What can hang from each mark
z740: z156 z161 z213 z269
z745: z901
z161: z740
z156: z740 z901
z58: z745
z901: z55 z161 z269 z740 z745
z269: z901
z213: z740 z901
z55: z901

Every row comes from one small tree of marks. The marks that hang from a mark follow it in brackets, in the order of their numbers. Every link used is in the known rows. Which tree was each row made from?
Known rows
z740(z156(z901) z161 z269): [ 15.6  -8.8   1.4 -18.3 -12.3  -1.8  12.6 -10.7  11.4  -5.3   2.4   5.2
   7.9   5.3 -11.4  -5.7 -12.0  -5.0  49.1 -23.3 -24.7  31.6  25.6 -28.5
  28.8   0.7   6.0   9.1  45.2  32.3]
z745(z901(z55 z161)): [ 10.5 -13.9 -16.7  10.4  20.8 -28.0   0.6   8.3 -12.5   6.9  21.8   7.6
   1.0 -16.5 -13.1  -7.7 -25.9   2.3   8.3 -30.3  -4.6  -7.0   8.3  14.0
   8.3 -13.0  12.7  20.0  15.3  27.5]
z213(z740(z161 z269(z901(z55 z745)))): [ 14.1   5.8   1.9  -9.7 -15.8 -17.6   8.7 -10.8  25.4  -8.0  -5.9   1.8
   3.5  14.5  -4.4   0.9  -3.5  -5.9  13.7 -35.0 -20.9  10.3  16.0  -2.4
   2.3 -22.4   4.3   8.2  34.8  30.4]
z213(z740 z901(z161 z269 z745)): [ 24.2  -8.6 -28.3 -15.7 -18.0 -13.1   4.1 -12.5  24.4 -11.5  -8.5  26.8
  -6.3 -20.2   0.5  26.6 -12.6  -8.9  -4.4 -22.8 -19.1  12.0  -3.8   9.7
 -10.5 -14.3  -3.5  31.9  32.1  54.0]
z58(z745): [  5.1 -12.7  -0.9  -2.4  -7.8 -11.3   3.2  -5.9   8.3  -3.0 -14.9   8.1
   4.8 -15.3  16.8 -11.6  -3.7   9.6   6.6  -9.0 -14.9   4.1   1.5  -3.9
   6.8  -2.2  12.5  -9.0  -1.5  24.2]
z58(z745(z901(z55 z161 z269 z740))): [ 10.5 -28.4 -16.3  -1.1   5.1 -20.7   1.6  -7.0   0.4  -5.5  10.9  25.0
   5.0 -19.2  -1.8   1.4 -10.4  -8.9   8.5 -26.4 -11.2 -24.9  15.8  -0.8
  -3.1 -28.8   5.6   5.5  15.2  44.9]
z156(z740 z901(z745)): [ 21.7  11.8   7.1   2.3   2.3   6.8  -9.6  -7.8  -6.4 -19.4  -2.0  10.0
  18.0 -23.7  15.5 -14.1 -18.3  19.2   1.7  -7.3 -28.5  23.4   3.5 -11.2
  -3.1   5.8   8.2  35.3  36.5   3.8]
z740(z213): [ 11.6  14.6   7.3  -6.6   7.6  -5.7  13.9   3.2   2.7  -9.6  -5.2   5.5
  10.9 -11.5  14.1  -6.4  -8.1  10.5   5.9 -40.8  -0.7  13.9  -7.7 -12.8
  19.6  -9.3  29.6   2.1  11.7   9.4]
z58(z745(z901(z740(z269)))): [ 12.3 -19.4 -10.0 -11.2  -0.1  -3.1   3.6   0.6  13.5  -6.9 -10.1  14.5
  -5.6 -15.9   2.6   3.6  -4.6  -2.1   1.9 -19.1 -24.8  -8.0  12.3 -13.4
  -0.5  -9.1  17.6   5.5  13.6  30.5]
z161(z740(z269)): [  0.2   6.0   7.8   2.1  -2.7   4.4   6.2   7.6   4.2  -4.5 -24.9   1.8
   5.3  -6.4  -6.3   0.2  -3.9  -3.2  19.8 -13.0  -5.0   4.1  13.9   0.3
  -1.0  -5.5  13.0  -5.6  27.8  30.1]
z58(z745(z901(z55 z161(z740(z156 z213)) z269))): [  8.7 -29.0  -6.2 -11.7   0.6 -26.8   7.0  -0.8 -13.4   2.5   7.8  26.2
   2.5 -21.2  -6.0  -4.1  -9.2  -8.8  17.2 -36.8  -0.8 -16.0   9.2  -1.9
   9.2 -36.7  14.1  -2.0  21.5  35.1]
z901(z55 z269 z740 z745): [ 22.0 -14.4  -5.3  -3.1   5.3  -1.4  -7.8 -28.0   8.5 -31.7   1.3  23.0
  35.5  -1.4  12.5   5.8   2.3 -21.8   7.8 -45.0   9.8 -22.7  18.8   4.1
  -7.7 -39.4   2.2   1.8  24.4  49.7]
z213(z901): [  2.1   0.0 -19.0  -5.0   1.6  -8.6   6.1   4.1   9.4   3.5 -14.1   5.2
 -12.8 -22.1  -3.2   3.9 -16.6  14.5  -4.3 -14.0 -18.6  18.8   0.1   6.4
   1.2  12.0  15.7  17.6  12.5  26.0]
z901(z740 z745): [ 29.8  -6.2  -3.3  -7.9   8.4  -0.5  -0.6 -16.0  13.2 -33.6  -8.7  17.5
  19.6 -11.9  13.1  10.0  -3.0 -18.0  -4.1 -22.0  -0.2   3.8   3.9  -4.4
 -10.3 -10.4   8.5   1.0  14.1  25.5]
z269(z901(z55 z161 z740(z156 z213) z745)): [ 27.2 -12.1  -7.7  -4.3  21.5 -39.9   7.0 -17.5  -6.7 -20.2  15.3  13.3
  17.1   1.7  -6.4   8.3 -11.4 -32.3   5.9 -44.6  16.4   1.7   0.8  -2.4
  -6.0 -50.7  13.1   8.7  28.5  19.0]
z901(z161 z740(z269) z745): [ 36.4 -17.4 -13.6  -6.8   4.3  -7.2  -0.4 -19.3  17.6 -38.2  -3.5  21.6
  19.9  -3.3   7.7  20.8 -12.0 -31.5  24.6 -23.9   3.2   3.3   8.6 -14.3
  -3.6 -24.6  -6.8   6.2  27.4  52.0]
z745(z901(z161)): [ 13.8 -11.5 -12.6   8.1  18.0 -18.6   2.3  14.4  -2.1   3.6  15.6  12.1
  -7.0 -20.6  -7.3   2.1 -23.1   2.6   6.3 -17.8  -8.5   3.8   4.0   1.4
   7.9   2.1  13.0  27.1  18.9  24.9]
z58(z745(z901(z55 z161 z740(z156 z213 z269)))): [ 19.8 -26.7 -14.6 -20.3   3.1 -25.0   9.2 -11.2  -3.4  -7.0   4.7  19.9
   2.3 -13.9  -5.7   0.1 -12.6 -14.4  14.4 -41.3 -11.2  -7.9   9.6 -13.5
   7.2 -35.8  18.2  -4.3  15.7  34.5]
z55(z901(z161(z740))): [  0.4  -9.2  -0.9  30.3   6.2 -23.4  21.1  12.3 -25.7   1.9  -8.8   8.4
   9.7 -24.4 -24.4  -2.6 -18.7  -4.4  13.9  -8.9  15.2   1.9  -0.6  -0.1
  -3.4   7.7   0.1   4.5  24.7  16.9]
z740(z161): [  4.0   0.6   9.2   1.7  -0.5 -16.5  12.1   1.2   6.2  -4.7   8.3   9.3
   2.7  -8.1  -1.6 -11.1 -11.8   6.6  24.9 -16.9  -9.9  13.6  14.1  -9.7
  19.5   4.7   5.2  -6.5  17.7  22.8]
z269(z901(z55 z161 z740)): [  5.3  -4.2 -11.9  19.5  23.0 -37.4   5.5  -5.3  -3.1  -5.9  14.6  -0.9
  11.2  -2.2 -17.0   3.5 -14.4 -17.1   1.9 -22.3   0.6  -9.9   8.6   9.8
 -16.6 -33.0   8.8  12.9  22.2  23.7]
z161(z740(z156 z213)): [  7.7   8.0  13.2 -16.4   4.3  -9.2  19.3   0.3 -13.9  -2.1 -13.5   8.6
   7.5 -19.6  -8.9  -3.9  -2.8  -9.2   8.9 -32.9   3.5  16.6  -3.8  -4.2
   5.4 -16.2  26.1 -17.4  22.9   6.7]
z156(z901(z161)): [ 18.5  -1.6 -15.5  17.6   9.9  -9.0   3.5   5.3  -0.2  -4.0   9.1   6.4
  15.8 -16.8  -5.1  -5.9 -24.4   8.9  17.7  -2.7 -15.4  15.7   4.6  -2.0
   7.0   9.6   4.9  33.7  24.3  21.6]

Which tree is each row?
[ 27.1 -18.5 -29.9 -13.9   1.3 -11.1   3.7  -9.9  18.1 -24.4 -11.7  23.1
  -3.2 -14.8  -3.3  28.2 -19.7 -17.8  11.4 -19.7  -8.4  10.0   5.9  -4.3
  -7.3 -10.1  -1.5  19.2  27.9  52.9]  z213(z901(z161 z740(z269) z745))
[ 14.1 -17.0  -8.8 -15.6   4.8 -11.9   7.0  -2.2   2.5  -7.6  -5.1  14.6
   3.5 -11.4   0.0  -4.0  -7.1  -1.4   3.4 -41.7 -16.1 -15.8  12.9 -12.0
   5.2 -26.3  24.1  -1.7  11.6  26.4]  z58(z745(z901(z55 z740(z213 z269))))
[  8.0 -22.0  -3.2 -11.5   2.5 -17.0   9.9  -3.7   1.7  -8.1  10.8  27.6
   4.6 -13.4  -1.3  -2.6  -4.9  -3.1  10.3 -42.0 -11.5 -24.0  19.4 -13.7
  10.4 -30.4  15.3  -2.2  19.5  33.3]  z58(z745(z901(z55 z269 z740(z161 z213))))
[ 18.8   5.5  -9.3  -3.8 -11.1 -16.6   1.4 -12.4  22.2  -9.0 -10.8  -1.3
   7.0   8.4  -0.6   7.3  -7.0  -9.8   5.0 -31.9 -16.3   9.4   4.7   6.5
  -7.6 -28.1   8.2  17.8  29.9  34.0]  z213(z740(z269(z901(z55 z161 z745))))
[  8.3   5.9   1.8 -21.7 -18.2 -22.3  16.5 -17.9  20.0   2.5  -3.8  -3.5
  -1.0  10.8 -15.5  -0.4  -2.5 -12.0  17.4 -38.4 -29.2  22.1  13.9  -6.6
   4.1 -25.2  11.7  -0.6  37.5  28.7]  z213(z740(z156 z161 z269(z901(z55))))
[ -0.3  22.9   3.1 -12.3   4.4 -14.5   8.0  -5.4 -15.3  -3.6  -6.9   6.0
  -1.1 -28.5   5.9 -14.2 -18.2  23.8  -4.5 -41.0 -21.2  15.6  -5.5  -7.3
   2.5 -16.2  26.8   9.3  22.8   7.7]  z156(z740(z213(z901(z55))))
[ 20.0 -13.2 -11.9  14.8  21.8 -35.6  -2.3 -11.0  -0.7 -17.9  12.8   7.8
  16.0   1.2  -6.1   6.7 -13.5 -24.3   2.4 -25.1  12.0  -8.6   8.7  10.3
 -17.1 -37.0   2.0  15.8  24.3  26.7]  z269(z901(z55 z161 z740 z745))
[  6.2   0.2  -2.4   8.6  13.1 -34.5  13.6  -0.3 -24.5   0.2   5.7  10.5
  19.9 -14.5 -16.9 -11.2 -20.8  -7.4  21.7 -35.5  15.4  -9.1   2.8  14.8
   6.3 -33.0   9.6 -10.2  15.2  25.8]  z901(z55 z161(z740(z213)))
[ 28.1 -26.5 -34.3 -24.1   0.4 -22.8   2.4 -26.2   5.6 -18.3  -6.1  18.6
   3.6 -10.6 -14.0  17.5 -20.1 -25.7  16.5 -35.4  -3.2   8.9   8.4   3.8
  -5.5 -29.0   1.2   8.5  28.5  54.9]  z213(z901(z55 z161 z740(z156 z269) z745))
[  1.2  18.1   7.1   8.6   0.2  14.6  -5.5  -4.1  -2.2 -10.2   2.3   9.2
  16.7 -24.3  11.7 -12.9 -12.9  22.6   9.3 -11.9 -35.1  12.5  11.4 -15.2
  -3.9   1.0  10.5  38.9  46.3  16.1]  z156(z740 z901(z269))
[  1.7  21.7  13.7  -1.2   4.9 -11.6   4.4  -0.6  -2.4 -12.3  -3.1   0.6
  -0.3  -7.3  10.2  -3.5 -14.7   9.2  17.8 -35.5 -15.6  16.0  -0.1 -27.2
   4.8 -27.9  22.6  19.7  42.9  12.6]  z156(z740(z213 z269(z901(z161))))
[  6.8  -3.5 -19.0 -15.4  -3.2  -6.4  15.3  -2.2  20.2 -10.8 -11.6  14.7
 -12.5 -12.4 -15.3  17.8 -13.7  -3.8  13.3 -21.0 -25.6  11.6  17.0 -11.0
  -1.4   0.4   7.8   7.7  28.9  41.6]  z213(z901(z740(z161 z269)))
[ 14.9  -5.6 -17.1   7.6  17.8 -31.0   8.5 -19.2  -7.6 -12.6  13.4  10.6
  25.0 -13.8 -13.3  -0.8 -21.3 -18.4  11.9 -30.2  -0.2 -10.9   8.5  10.9
 -11.0 -31.1   2.4  -6.3   9.8  39.2]  z901(z55 z161 z740)
[ 29.3 -19.4  -2.4 -15.2   0.4 -27.7   3.8 -18.3 -16.7 -18.7  -1.3  19.2
  24.5  -2.5  -5.3  -2.2 -14.7 -27.6  36.4 -46.6  25.6   2.2   5.7   3.2
  12.8 -47.9   3.9 -11.2  29.7  40.7]  z901(z55 z161(z740(z156 z213 z269)) z745)
[ 16.7 -23.0 -14.8 -11.6   7.0 -22.7   7.6  -2.6  -1.6  -8.3   3.4  19.4
   2.9 -13.0  -4.0  -0.2 -14.1  -8.7  11.4 -37.2 -11.0 -16.4  11.6 -10.9
   6.3 -32.1  16.5   2.4  13.8  34.8]  z58(z745(z901(z55 z161 z740(z213 z269))))
[  1.7  11.2  12.7   2.9   0.6  -6.8 -10.2 -11.1  -0.2 -13.7  -8.6  -5.0
   7.4   0.4  13.7 -11.4 -10.3  10.4  11.1 -27.1 -16.1   8.8  11.8  -9.6
  -5.2 -23.3  14.0  15.8  39.2  19.4]  z156(z740(z269(z901(z55 z745))))
[ 14.5   7.1   3.2 -30.9 -26.2  -8.4  17.0 -21.4  25.0  -2.8 -12.0   3.6
  -0.9   0.3  -5.5   1.5  -3.4  -9.5  21.6 -33.4 -34.5  29.6  10.1 -14.8
  10.1 -10.7   9.7  -7.6  31.2  33.4]  z213(z740(z156 z161 z269))
[  0.1  -6.9  -0.7  15.6   0.4 -11.8   5.3   2.2  -2.4  -7.6   2.8  21.1
  11.2 -17.0  -4.5   7.6  -9.0 -13.5  28.6 -12.6   7.6 -10.0  10.1   4.3
  -2.5 -19.9  -4.0   6.6  33.6  49.8]  z901(z161(z740) z269)
[  8.5 -11.1 -16.6   9.7  10.0 -21.4   3.0 -22.2   0.9 -17.2  16.8  20.6
  28.8  -9.5  -6.7   6.4 -11.3 -23.2  21.3 -37.8   3.4 -23.2  18.1   4.8
  -8.5 -42.9  -4.1   2.7  24.1  59.9]  z901(z55 z161 z269 z740)
[ 14.6 -14.3  -7.7  19.7  16.7 -38.2  -6.9  -4.1  -3.9  -8.3  13.6   1.8
  12.9   4.6   0.1  -3.6 -15.9  -9.2  10.2 -21.7  15.9  -2.4   5.4  13.7
  -1.9 -29.9   3.3  20.3  22.6  23.1]  z269(z901(z55 z161 z745))
[ 21.3   7.5  -2.9 -26.7 -24.2  -3.5  17.5 -15.1  22.9  -3.1  -7.6   3.1
   4.2  -0.7 -12.1   0.5  -5.9  -5.7  22.6 -26.8 -41.3  33.6  13.3 -16.7
  10.5  -4.1   8.3  10.3  40.2  28.4]  z213(z740(z156(z901) z161 z269))
[ 13.5 -16.4   0.0 -15.2   5.0 -16.2  15.9   4.5   5.0  -9.1   4.6  24.6
  -6.3 -20.1  -0.8  -0.6  -7.3  -2.2   3.9 -28.2 -18.8  -7.2   9.6 -19.0
   7.7 -11.5  18.1  -3.1  13.3  16.9]  z58(z745(z901(z740(z161 z213))))
[ 19.2  -9.6  -6.0 -25.2  14.5 -14.5  16.1  -5.5  -1.5  -6.8  13.9  14.3
   2.7  -4.3 -20.1   0.8 -13.5 -14.5  17.4 -61.4 -12.6  -2.8  21.0 -18.7
  16.1 -29.7  24.8   1.0  33.2  26.1]  z745(z901(z55 z740(z156 z161 z213 z269)))
[  9.6 -24.2 -22.3   0.8  -1.8 -22.0  -1.6  -5.3  -5.0  -7.6  -2.0  26.8
   5.1 -17.6  -9.9  10.9 -17.1 -11.1  15.9 -23.4  12.1  -9.6  10.4  20.7
  -4.4 -24.5  -5.4  15.7  31.1  55.9]  z213(z901(z55 z161(z740) z269 z745))
[  0.4 -12.8 -19.9  -6.1  -4.5 -16.5  10.5   0.0   0.2   2.4  -4.9  22.4
 -10.4 -27.2 -17.1  18.1 -15.5  -9.5  15.9 -13.6  -5.9   8.4   5.5   8.1
  -4.9 -11.4   2.1  14.7  34.5  48.9]  z213(z901(z161(z740(z156)) z269))
[ 38.4 -14.4 -12.2 -12.5  10.7 -20.1   4.5 -23.8   1.4 -36.7   3.9  22.4
  33.1   3.9   3.6   9.8 -15.4 -30.1  27.2 -57.7  17.9  -8.7   8.9 -11.2
   6.9 -51.1   4.1  -2.8  25.7  46.0]  z901(z55 z161 z740(z213 z269) z745)
[ 10.4  -6.1  -0.8  14.5  13.5 -24.9  -7.4  -3.4   1.3  -7.1   2.0  -2.5
  11.8   6.9   6.5  -8.9  -6.4  -1.6  -0.5 -25.5  10.3  -0.6   7.4  13.1
  -3.7 -22.1  13.2  15.8  19.8  12.7]  z269(z901(z55 z745))
[ 18.7   7.5  15.8  -5.4  -0.5  -4.7   0.8 -12.1 -13.0 -23.2  20.3  25.0
  30.6 -10.6   8.5 -19.6 -15.7  14.3  28.7 -44.6 -13.4   3.6  18.1 -23.6
  18.6 -27.1   6.7  25.4  55.3  16.8]  z156(z740(z161 z213) z901(z55 z269 z745))
